Each row comes from the steps of one path. Every step used is in the known rows, and no mark comes twice. Write the path behind each row, first mark first.
In the rows, 128 means zero.
Known rows
sifa -> linivov -> vugoz -> pebat -> bivosu: [158 120 163 161 125  98 105 145 127 142 124 157 153 162  93 130 161 107
 137 113 152 140 142 152 130  98  90 122 109 167 149 145 129  94 144 120
 205  80 122 156 172 168 128]
nonid -> fusu: [140 140 131 142 114 103 135 147  37 130 127 122 141 119 151 126 134 138
 123 110 128 117 134 138 166 163 173 117 124  93 166 123 151 135 131 111
 142  91 121 131 121 136 132]
fusu -> bivosu -> regaz -> vugoz: [174 129 139 139 145  90 118  94 163 155 101 148 185 147 112 136 102 116
 156 134 130 130 126 147  82 106 156 123 127 206  56 105 115 128 149 133
 221 142 124 121 172 145 159]
pebat -> vugoz -> regaz -> bivosu -> fusu: [160 115 123 139 128 116 119 165  49 135 114 168 178 132 146 119 160 152
 120 126 178 150 152 125 136 168 163 138 128 184 119 105 157 136 134 104
 229  79 129 163 145 143 124]
pebat -> vugoz: [127 116 108 122 130  99 114 140 161 133 101 125  88  85 117 137 112 127
 144 117 131 143 140 114 139 156 140 121 119 144  73 127 118 117 127 122
 206 136 134 137 142 147 112]
linivov -> vugoz -> regaz -> bivosu: [153  85 136 138 145 146 110 151 124 142 112 137 100 125 127 121 166 115
 131 123 204 178 144 159  72 130 135 126 113 195 100  89 150 132 136 117
 185  84 118 140 138 147 121]
zito -> bilo: [157 124 120 136 120 148 125 144  87 145 105 121 134 120 137 102 134 115
 157 138  65 139 140 155 128 144 144 130 138 111 157 127 142  99 159 107
  73  97 128 137 135 117 181]
sifa -> linivov: [126 129 146 134 116 132 118 150 199 117 130 121 105 137 128 108 113 152
 139 111 112 155 144 155 107 155 141 120 137 110 137 135 116 102 161 136
 131 136 124 138 113 135 183]
regaz -> vugoz -> pebat -> bivosu -> fusu -> nonid: [167 150 148 166 123  77 115 135 142 118 117 184 175 126 134 139 143 141
 131 106 189 128 151 100 196 133 160 145 111 114 169 164 120 109 134 102
 246  97 128 148 193 146 135]
vugoz -> regaz -> bivosu -> kamirut: [162 106 119 136 136 132  95 143  78 140 110 144 187 167 142 108 160 117
 135 119 142 171 146 150 105 158 184 134 121 145 123  98 167 175 135 102
 209 127 124 126 148 148 107]
nonid -> fusu -> bivosu -> regaz -> vugoz: [175 136 141 145 141  84 121 102 133 156 101 145 189 144 122 135 106 119
 154 127 131 126 128 150  95 118 173 119 126 194  68 103 123 133 152 126
 222 132 122 121 169 148 163]
pebat -> vugoz -> regaz -> bivosu -> fusu -> nonid: [159 132 131 153 128  97 118 159 137 110 112 168 130 107 155 130 142 149
 132 104 213 158 157 102 178 166 178 147 109 117 144 139 131 110 136 103
 250  95 127 145 178 146 130]
fenela -> kamirut -> bivosu: [124  82 149 135 112  98 117 153  80 147 110 155 182 131 133 136 164 101
 141 117 181 112 133 144 107 130 111 125 126 109 195 129 126 104 140 107
 154 122 131 116 122 154 139]
sifa -> linivov -> vugoz -> pebat -> bivosu -> kamirut: [168 121 140 153 130  92  82 131  93 149 119 150 202 178 109 118 151 109
 144 104 108 154 146 157 135 145 150 127 114 135 157 132 145 154 147 109
 235 127 125 137 170 172 118]
vugoz -> pebat -> bivosu -> kamirut -> fenela: [155 140 123 139 121 103  78 125 113 122 117 114 240 161 125 123 147  77
 153 130 184 130 125 135 117 118 109 133 108 124 229 144 151 144 138 113
 181 126 123 142 187 146  71]
sifa -> linivov -> vugoz: [130 108 140 135 143 117 103 118 199 152 128 100  53  92  96 130  99 131
 148  96 125 164 139 168  97 168 127 112 120 143 134 115  99 140 162 145
 161 138 122 130 127 154 162]
linivov -> sifa: [105 143 111 140 137 128 107 113  99 126 139 136 154 128 106 116 137 147
 107 121 144 144 111 163 119 118 147 113 150 152 137 150 125 147  93  95
 133 121 132 124 100 161 179]
zito -> mede -> fenela -> kamirut: [109  87 126 118 114 114  85 142  51 155 119 153 138  97 164 117 136  76
 129 141 153 123 134 144 126 160 103 130 147 173 165 152 137 195 136  92
 108 141 113 143 102 118  69]
togag -> bivosu: [156  89 130 130 136 126 138 153  71 116 112 125 123 186 111 112 143 110
 143 134 156 144 138 116 131 106 134 132 119 122 160 117 144 114 127 110
 147  79 120 133 184 139 158]
linivov -> vugoz -> pebat -> bivosu: [159 118 155 160 130  98 106 136 102 146 123 159 159 159  92 137 166 100
 134 117 158 131 137 142 137  89  86 126 106 173 147 142 136 101 134 117
 202  76 123 152 177 167 111]
vugoz -> regaz -> bivosu -> fusu: [160 122 131 142 129 127 124 162  41 135 122 170 195 146 149 116 165 153
 114 130 176 147 147 128 132 158 158 140 132 178 144 107 159 140 135 106
 202  73 127 159 138 137 126]
vugoz -> regaz -> bivosu -> kamirut -> fenela: [152 123 112 130 126 126  79 135 126 121 111 104 205 146 142 114 147  85
 151 132 206 153 129 141  84 137 132 134 112 135 204 118 158 159 139 114
 174 129 121 136 168 138  74]
regaz -> bivosu -> kamirut: [159 106 116 131 131 120  99 131  98 134 103 138 181 179 141 117 157 114
 140 120 138 151 146 135 120 176 173 139 125 134 150 118 153 187 137 107
 186 139 124 122 144 147 116]
linivov -> vugoz -> pebat -> bivosu -> kamirut -> fenela: [158 131 124 140 127  95  70 119 122 133 119 108 218 148 113 128 140  73
 156 123 190 135 125 143 109 127 104 130 104 133 225 137 140 156 141 117
 192 130 122 141 189 155  70]
mede -> bivosu: [155 106 154 132 117 140 120 134 158 111 110 116 116 183 142 116 164 114
 155 147 167 152 144 117 135 117 139 138 118 174 151 153 141 130 134 117
 177  84 120 142 130 133 136]
nonid -> fusu -> bivosu -> regaz -> vugoz -> pebat: [186 177 153 158 127  70 108  81 143 156 112 135 207 149 136 130 138 108
 132 138 152 144 118 168 108 105 137 118 146 176  86 120 134 105 123 111
 234 111 126 145 163 154 160]
linivov -> vugoz -> regaz: [135 106 138 141 154 138 108 137  98 160 139 125 103  71 110 120 120 120
 124 113 144 186 129 174  82 109 146 110 114 171  73  79 141 125 131 126
 201 112 125 132 136 147 105]
vugoz -> pebat: [150 172 144 144 120 105 110  98 150 138 130 122 159 137 141 126 154 112
 114 137 152 147 117 149 126 108 102 126 149 136 121 138 134 102 106 114
 166 113 131 150 136 139 133]
nonid -> fusu -> bivosu: [159 113 141 161 114  97 150 162  59 117 110 150 172 156 127 135 163 118
 150 124 185 104 134 129 159 149 143 122 105 113 232 126 128 107 142 127
 182  62 114 135 139 165 133]
fusu -> nonid: [139 143 136 146 128 107 126 132 194 103 128 139  98 105 144 136 121 133
 136 106 175 140 140 106 173 137 153 140 110  75 158 156 111 104 129 121
 168 131 124 122 162 133 138]
mede -> fenela: [112 117 111 122 126 115 106 110 111  98 123 120 108 137 143 114 129  90
 147 153 170 106 131 118 137 145 111 132 144 175 168 151 133 172 143 122
 132 130 116 152 126 126  87]
sifa -> linivov -> vugoz -> pebat -> bivosu -> fusu: [165 132 150 160 122  86 113 152  57 143 131 174 207 159 114 126 154 145
 125 114 143 130 147 135 164 147 126 133 125 167 177 138 136 120 149 113
 224  74 128 171 164 161 136]
sifa -> linivov -> vugoz -> regaz -> bivosu -> fusu: [158 113 137 145 132 120 115 162  71 142 122 159 167 135 138 115 155 156
 123 118 176 164 153 146 119 174 158 134 132 183 140 102 149 139 150 113
 215  79 125 162 137 147 145]
regaz -> vugoz -> pebat: [159 169 144 147 123  90  98  73 193 155 110 130 166 122 128 136 144 110
 123 143 150 146 119 148 109 106 119 120 152 167  70 136 126 120 107 107
 205 130 133 146 140 134 153]
zito -> mede -> bivosu -> kamirut -> fenela: [152 119 122 125 123 125  71 132 143 126 110 100 208 168 142 114 142  84
 161 143 197 146 126 123 109 120 128 138 108 151 222 155 149 168 138 110
 165 128 121 140 159 130  79]
mede -> zito: [132 160 145 116 108 136 104 114  79 124 135  77  90 144 126 126 124 128
 120 129 129 152 133 143 109 151 101 112 106 131  61 133 162 136 140 133
 115 154 129 122 125 121 126]
pebat -> vugoz -> regaz: [133 114 123 135 139 129 111 162 101 142 118 139 113  69 124 116 123 129
 127 117 142 180 137 152 103 115 159 113 116 163  33  91 148  96 121 114
 232 113 131 142 142 145  99]

Which path is each row?
[148 125 110 125 123 119  81 125 143 117 107  98 201 157 140 121 143  84
 154 134 204 138 128 132  94 151 124 137 114 127 220 131 147 168 142 117
 157 138 121 134 166 136  84]	regaz -> bivosu -> kamirut -> fenela
[183 173 153 153 131  79 103  74 173 156 113 134 198 149 129 131 136 105
 133 141 150 147 115 162  95  94 118 122 148 189  69 120 126 102 123 117
 229 124 127 144 165 151 159]	fusu -> bivosu -> regaz -> vugoz -> pebat
[171 162 156 146 128  73  94  77 153 170 113 137 210 133 139 131 140 100
 129 135 150 150 117 173  85 103 120 120 156 177  70 121 129 106 124 104
 224 138 131 138 155 149 159]	fenela -> kamirut -> bivosu -> regaz -> vugoz -> pebat
[155 138 134 152 124 101 126 146 145 104 119 164 140 126 156 134 145 150
 131 108 207 137 153  96 185 169 165 152 115 102 184 152 124 122 136 108
 203  98 124 141 169 139 140]	regaz -> bivosu -> fusu -> nonid
[159 139 138 155 127 108 123 154 135 108 124 168 144 117 158 127 149 151
 125 108 210 152 154 106 173 158 174 148 114 113 162 138 133 114 135 105
 219  91 124 143 171 141 135]	vugoz -> regaz -> bivosu -> fusu -> nonid
[144 120 134 141 121  93 130 153  46 134 121 168 225 161 130 134 155 152
 128 122 165 105 135 114 152 145 144 138 130 132 196 129 133 112 141 114
 200  95 138 145 137 148 152]	kamirut -> bivosu -> fusu
[137 109 147 144 148 141 102 147 130 155 140 121  95  73 112 111 112 132
 129 104 138 200 137 188  73 123 150 106 118 163  77  82 137 110 147 129
 205 116 123 138 128 151 132]	sifa -> linivov -> vugoz -> regaz
[145 131 144 154 117  79 124 151 115 118 121 173 169 112 153 139 143 140
 134 101 199 126 147 103 186 161 161 147 117  76 214 153 116 106 140 104
 213 112 129 131 166 149 143]	fenela -> kamirut -> bivosu -> fusu -> nonid
[152 129 115 137 122 106  92 126 128 116 112 107 224 154 126 127 138  80
 165 134 198 127 121 128 109 143 117 133 107 112 252 134 133 147 144 127
 174 134 119 132 173 149  82]	fusu -> bivosu -> kamirut -> fenela
[148 138 140 155 122  85 128 148 136 108 122 167 165 127 145 138 140 149
 139 103 205 120 145  93 188 145 163 148 112  80 207 155 116  93 139 110
 216 106 132 132 170 148 150]	kamirut -> bivosu -> fusu -> nonid
[175 121 136 129 152  98 118  96 134 155 101 132 167 159 114 123  95 117
 149 134 114 147 130 145  83  95 167 123 131 198  34 100 131 138 144 118
 207 140 125 120 193 134 175]	togag -> bivosu -> regaz -> vugoz
[153 123 125 135 124 115 127 150  62 129 116 164 185 159 147 125 162 152
 120 131 170 126 146 115 148 175 147 145 135 167 162 124 146 153 139 111
 179  86 127 155 136 134 135]	regaz -> bivosu -> fusu
[167 127 143 137 146  95 111 107 139 159 106 158 188 150 108 133 103 118
 145 127 109 126 133 145  88  89 156 123 123 213  30 112 128 133 152 124
 214 144 126 123 185 141 149]	pebat -> bivosu -> regaz -> vugoz
[133  96 135 135 115  88 106 163   7 150 117 183 233 149 150 126 158 127
 128 130 183 101 136 121 150 153 132 140 138 162 217 144 140 149 144  95
 183  99 131 153 122 143 126]	zito -> mede -> fenela -> kamirut -> bivosu -> fusu
[175 182 149 143 134  83  98  67 178 161 118 125 188 137 135 126 126 111
 124 140 133 153 115 164  93  96 124 123 154 186  41 122 130 112 117 113
 214 137 131 143 159 139 155]	bivosu -> regaz -> vugoz -> pebat
[114  76 142 132 110  92 105 145  71 131 109 153 171 140 139 131 164  83
 151 131 202 100 134 138 110 138 104 128 134 131 212 140 128 122 148 104
 156 122 126 128 121 152 120]	mede -> fenela -> kamirut -> bivosu
[152 121 107 128 127 116  74 136 137 122 103 103 191 131 136 118 139  86
 157 130 209 159 133 137  86 145 134 132 109 142 185 119 153 156 138 110
 199 134 122 140 173 143  71]	pebat -> vugoz -> regaz -> bivosu -> kamirut -> fenela
[147 117 145 126 139  90 115 129  50 144 129 140 209 169 157 113 117  99
 149 127 140 124 123 172  81 117 122 131 139 166 132 107 135 110 166 123
 170 139 123 119 161 158 141]	mede -> fenela -> kamirut -> bivosu -> regaz
[161 141 133 128 147  99 111  83 164 162 109 133 168 129 123 130  89 124
 141 130 101 138 126 152  80 109 163 122 137 199  17 105 120 144 144 127
 196 163 129 118 165 129 162]	bivosu -> regaz -> vugoz
[173 171 153 147 132  77  98  73 173 159 111 135 205 150 131 130 137 109
 133 138 152 144 115 163  87  87 123 122 151 183  61 121 130  97 122 111
 226 129 134 141 160 148 167]	kamirut -> bivosu -> regaz -> vugoz -> pebat
[166 125 157 159 120  96 107 132 121 141 110 173 194 167  96 136 168 104
 134 131 153 121 139 133 133  74 107 126 114 181 114 149 139 101 129 108
 213  86 126 152 179 152 122]	regaz -> vugoz -> pebat -> bivosu
[116  71 142 129 112  96  98 158  63 142 106 162 185 144 139 128 164  85
 146 133 202 100 131 137 109 120 102 130 129 151 210 147 130 128 147  98
 146 118 125 133 114 148 117]	zito -> mede -> fenela -> kamirut -> bivosu
[178 155 156 145 143 101 122 132  63 144 141 151 220 199 134 113 126 115
 134 126 109 136 125 167 106  74 113 134 124 189  81 116 143  88 151 128
 190 106 122 137 198 161 132]	vugoz -> pebat -> bivosu -> regaz
[162 103 113 134 134 121  89 148  86 142 100 142 177 152 139 112 155 118
 141 117 145 178 151 147 106 168 188 132 119 152 103  99 163 172 133  99
 235 131 126 128 151 154 103]	pebat -> vugoz -> regaz -> bivosu -> kamirut
